Each row comes from the steps of one path. Every step used is in the known rows, and no mark comes twice. Write the path behind each row, first mark first.
Known rows:
numid/sugo/noza/movokiv/romif/buzipig: [-16 0 35 -15 10 -71 8 3 -9 9 2 -2 3 4 15 -2 0 4 0 13 -13 26 -10 31]
rofi/mito/numid/sugo/noza/movokiv/romif: [-13 -12 24 20 16 -64 4 5 -32 -8 -4 -20 2 -7 22 -6 0 15 -2 20 -15 18 -27 26]
togud/buzipig/mito/numid: [-23 10 5 2 31 53 12 0 -8 -2 7 -30 28 -9 8 0 22 9 28 -20 -10 17 -40 11]
noza/sugo: [-19 22 17 -11 35 -23 8 -10 -22 8 13 -2 3 -7 -15 1 5 19 3 18 -15 9 -12 32]
rofi/movokiv/noza: [-18 10 21 40 13 -30 5 -20 0 1 9 -9 10 -7 -26 -1 3 16 8 24 -23 31 -4 29]
romif/buzipig: [-23 14 11 -22 27 -16 9 -7 -20 13 9 0 16 -2 -5 3 13 4 16 1 -21 24 -8 25]
noza/movokiv/romif/buzipig/mito/numid/sugo: [-22 -2 26 9 18 -18 10 2 -13 -12 -7 -13 22 -4 23 -4 2 10 22 -4 3 21 -27 12]
numid/sugo: [-17 14 4 -16 26 -36 9 -13 -16 11 10 -5 7 -5 -9 4 7 15 13 9 -17 12 -7 21]
numid/sugo/noza/movokiv: [-15 8 20 -5 12 -36 8 -4 -4 13 9 -10 -1 -1 -2 -1 6 11 0 24 -6 25 -13 30]
togud/buzipig/mito/numid/sugo: [-19 9 2 -11 27 31 12 -3 -6 -3 7 -28 23 -8 17 2 19 8 31 -15 -6 13 -38 5]
rofi/mito/buzipig: [-16 14 11 18 40 -16 9 -14 -31 3 10 -17 1 -14 -6 3 13 25 10 38 -19 14 -29 19]
rofi/mito: [-17 12 5 1 31 -26 6 -11 -40 4 7 -7 1 -9 -6 -1 11 17 10 24 -21 12 -25 29]
noza/movokiv: [-22 16 18 17 15 -8 7 -8 -13 8 8 -12 10 -5 -20 -1 5 19 9 24 -8 20 -10 29]
togud/buzipig/mito/rofi/movokiv/romif: [-19 4 12 27 32 -10 7 4 9 2 7 -24 14 -8 -6 -1 9 23 9 48 -11 20 -40 23]
rofi/mito/numid/sugo/noza/movokiv: [-13 -5 14 7 14 -28 5 2 -27 -1 3 -22 2 -7 19 -4 9 8 4 23 -8 25 -30 23]
movokiv/noza: [-18 15 21 15 19 -18 8 -22 -16 1 7 -10 11 -6 -21 2 8 16 9 3 -30 21 -10 33]
romif/movokiv/noza/sugo: [-15 25 33 19 16 -46 5 -16 -34 -6 11 -1 11 -5 -13 2 -5 23 6 40 -19 24 -15 32]
mito/rofi/movokiv/noza/sugo/numid: [-16 28 18 32 20 -43 3 -16 6 4 15 -11 16 -5 -25 -1 8 19 -14 51 -24 34 -30 31]
movokiv/romif/buzipig/togud: [-22 20 24 -25 29 -31 12 0 -28 -3 3 -1 6 0 7 -3 6 16 13 2 -17 13 -13 26]
romif/buzipig/mito/rofi/movokiv: [-22 10 4 5 31 4 7 0 4 5 10 -6 12 -4 -7 1 14 8 14 49 -4 37 -32 23]
movokiv/noza/sugo: [-15 21 31 8 24 -24 7 -22 -19 -2 11 -5 4 -7 -17 1 3 18 2 15 -21 16 -16 37]
buzipig/mito/rofi/movokiv: [-21 11 0 24 33 4 7 -3 6 3 10 -13 9 -8 -18 1 13 20 8 53 -3 29 -32 24]
buzipig/romif: [-19 39 17 -6 26 -14 11 -11 -7 2 13 3 5 -7 -15 2 9 15 12 4 -16 18 -10 28]
numid/sugo/noza/movokiv/romif: [-15 2 30 6 13 -71 8 -1 -7 7 2 -10 -1 0 4 -3 -3 18 -6 23 -13 18 -8 33]
sugo/noza/movokiv/romif/buzipig: [-20 1 35 -1 13 -52 8 5 -13 8 2 -5 7 2 6 -4 4 5 -4 11 -18 30 -9 37]

Which path is each row?
[-19 31 15 2 39 16 14 -10 -12 0 13 -20 2 -9 -9 3 14 29 13 29 -8 14 -20 16]
mito/buzipig/togud
[-15 43 34 24 7 -39 7 -15 -17 -10 11 4 14 -6 -13 2 -2 18 14 26 -21 32 -13 28]
buzipig/romif/movokiv/noza
[-18 -9 29 -5 11 -49 8 9 -11 1 -1 -14 19 1 22 -2 2 0 5 -4 -15 30 -10 22]
mito/numid/sugo/noza/movokiv/romif/buzipig
[-20 5 1 11 31 -7 6 -4 -42 -4 4 -18 16 -12 1 -1 14 13 14 6 -24 16 -25 21]
rofi/mito/numid
[-12 50 43 16 13 -46 7 -16 -21 -14 14 9 4 -6 -11 1 -8 20 7 38 -13 26 -19 32]
buzipig/romif/movokiv/noza/sugo
[-18 -4 25 18 18 -22 10 5 -5 -11 -5 -21 12 -4 20 -4 5 14 4 -1 0 21 -28 21]
buzipig/mito/numid/sugo/noza/movokiv/romif
[-17 19 23 26 10 -40 5 -16 -28 -3 8 -7 21 -4 -15 3 0 21 14 29 -26 29 -9 29]
romif/movokiv/noza
[-21 0 15 -11 30 -23 12 0 -17 -11 -5 -8 24 -4 25 0 8 7 23 -22 -10 16 -25 10]
movokiv/romif/buzipig/mito/numid/sugo
[-16 11 37 -26 12 -53 10 7 -15 0 2 -5 -9 5 24 -6 1 11 2 22 -1 23 -18 27]
numid/sugo/noza/movokiv/romif/buzipig/togud
[-23 7 22 -12 28 -50 9 -4 -25 7 2 2 16 -2 -2 1 5 10 10 -3 -28 17 -4 29]
movokiv/romif/buzipig
[-26 -4 17 27 28 -16 9 2 -8 -10 -3 -9 27 -7 11 -4 6 9 19 -2 -9 30 -18 14]
rofi/movokiv/romif/buzipig/mito/numid
[-19 7 18 19 21 2 6 -10 9 -5 8 -9 12 -5 -10 1 13 6 12 43 -10 43 -36 28]
romif/buzipig/mito/rofi/movokiv/noza
[-13 36 21 15 36 -17 12 -13 -20 -5 13 -6 -7 -15 -4 3 10 23 12 37 -13 17 -35 20]
rofi/mito/buzipig/romif
[-15 11 8 -28 25 -41 9 -7 -11 15 11 -6 2 -1 1 3 12 7 2 6 -19 21 -8 28]
numid/sugo/noza
[-26 1 28 22 20 4 10 5 -16 -14 -7 -15 25 -5 14 -5 7 11 19 -8 -2 24 -29 18]
noza/movokiv/romif/buzipig/mito/numid
[-13 40 35 15 5 -20 8 -11 -8 -6 15 -8 17 -5 -5 2 2 13 21 24 -22 29 -26 23]
togud/buzipig/romif/movokiv/noza
[-16 4 6 -23 27 25 12 3 0 3 8 -30 18 -4 26 1 24 1 19 -18 -8 22 -42 11]
togud/buzipig/mito/numid/sugo/noza
[-24 -4 31 10 18 -2 10 9 -11 -10 -5 -17 21 -1 23 -5 12 4 8 -11 -3 34 -29 25]
sugo/noza/movokiv/romif/buzipig/mito/numid
[-11 48 46 8 10 -28 7 -12 -12 -9 18 -3 8 -6 -2 1 -3 16 15 34 -13 23 -31 28]
togud/buzipig/romif/movokiv/noza/sugo
[-20 1 29 -1 22 -16 8 11 -3 -1 1 -12 7 1 10 -3 12 8 -4 34 -4 34 -38 37]
sugo/noza/movokiv/romif/buzipig/mito/rofi
[-19 3 31 18 16 -47 7 1 -12 6 2 -12 5 -1 -5 -4 2 17 -8 18 -18 21 -7 39]
sugo/noza/movokiv/romif
[-12 40 23 29 28 -43 8 -7 -32 -8 13 -3 4 -14 1 3 2 28 15 63 -11 24 -32 15]
rofi/mito/buzipig/romif/movokiv
[-17 2 3 -17 25 -20 9 -1 -11 7 9 -18 15 -4 8 4 13 3 6 -12 -22 24 -8 20]
mito/numid/sugo/noza
[-18 39 19 -14 23 6 12 -6 -1 8 17 -8 10 -7 -7 2 13 9 18 4 -18 15 -24 23]
togud/buzipig/romif
[-15 25 14 5 41 1 12 -9 -34 -6 9 -20 -9 -13 2 -1 14 30 13 46 -8 10 -37 16]
rofi/mito/buzipig/togud
[-16 16 31 33 19 -38 4 -20 -4 -1 13 -3 1 -7 -23 -1 -3 19 1 39 -16 26 -11 34]
rofi/movokiv/noza/sugo
[-6 44 47 37 23 -49 7 -19 -31 -21 14 -1 -7 -14 1 2 -7 29 7 69 -11 24 -42 24]
rofi/mito/buzipig/romif/movokiv/noza/sugo
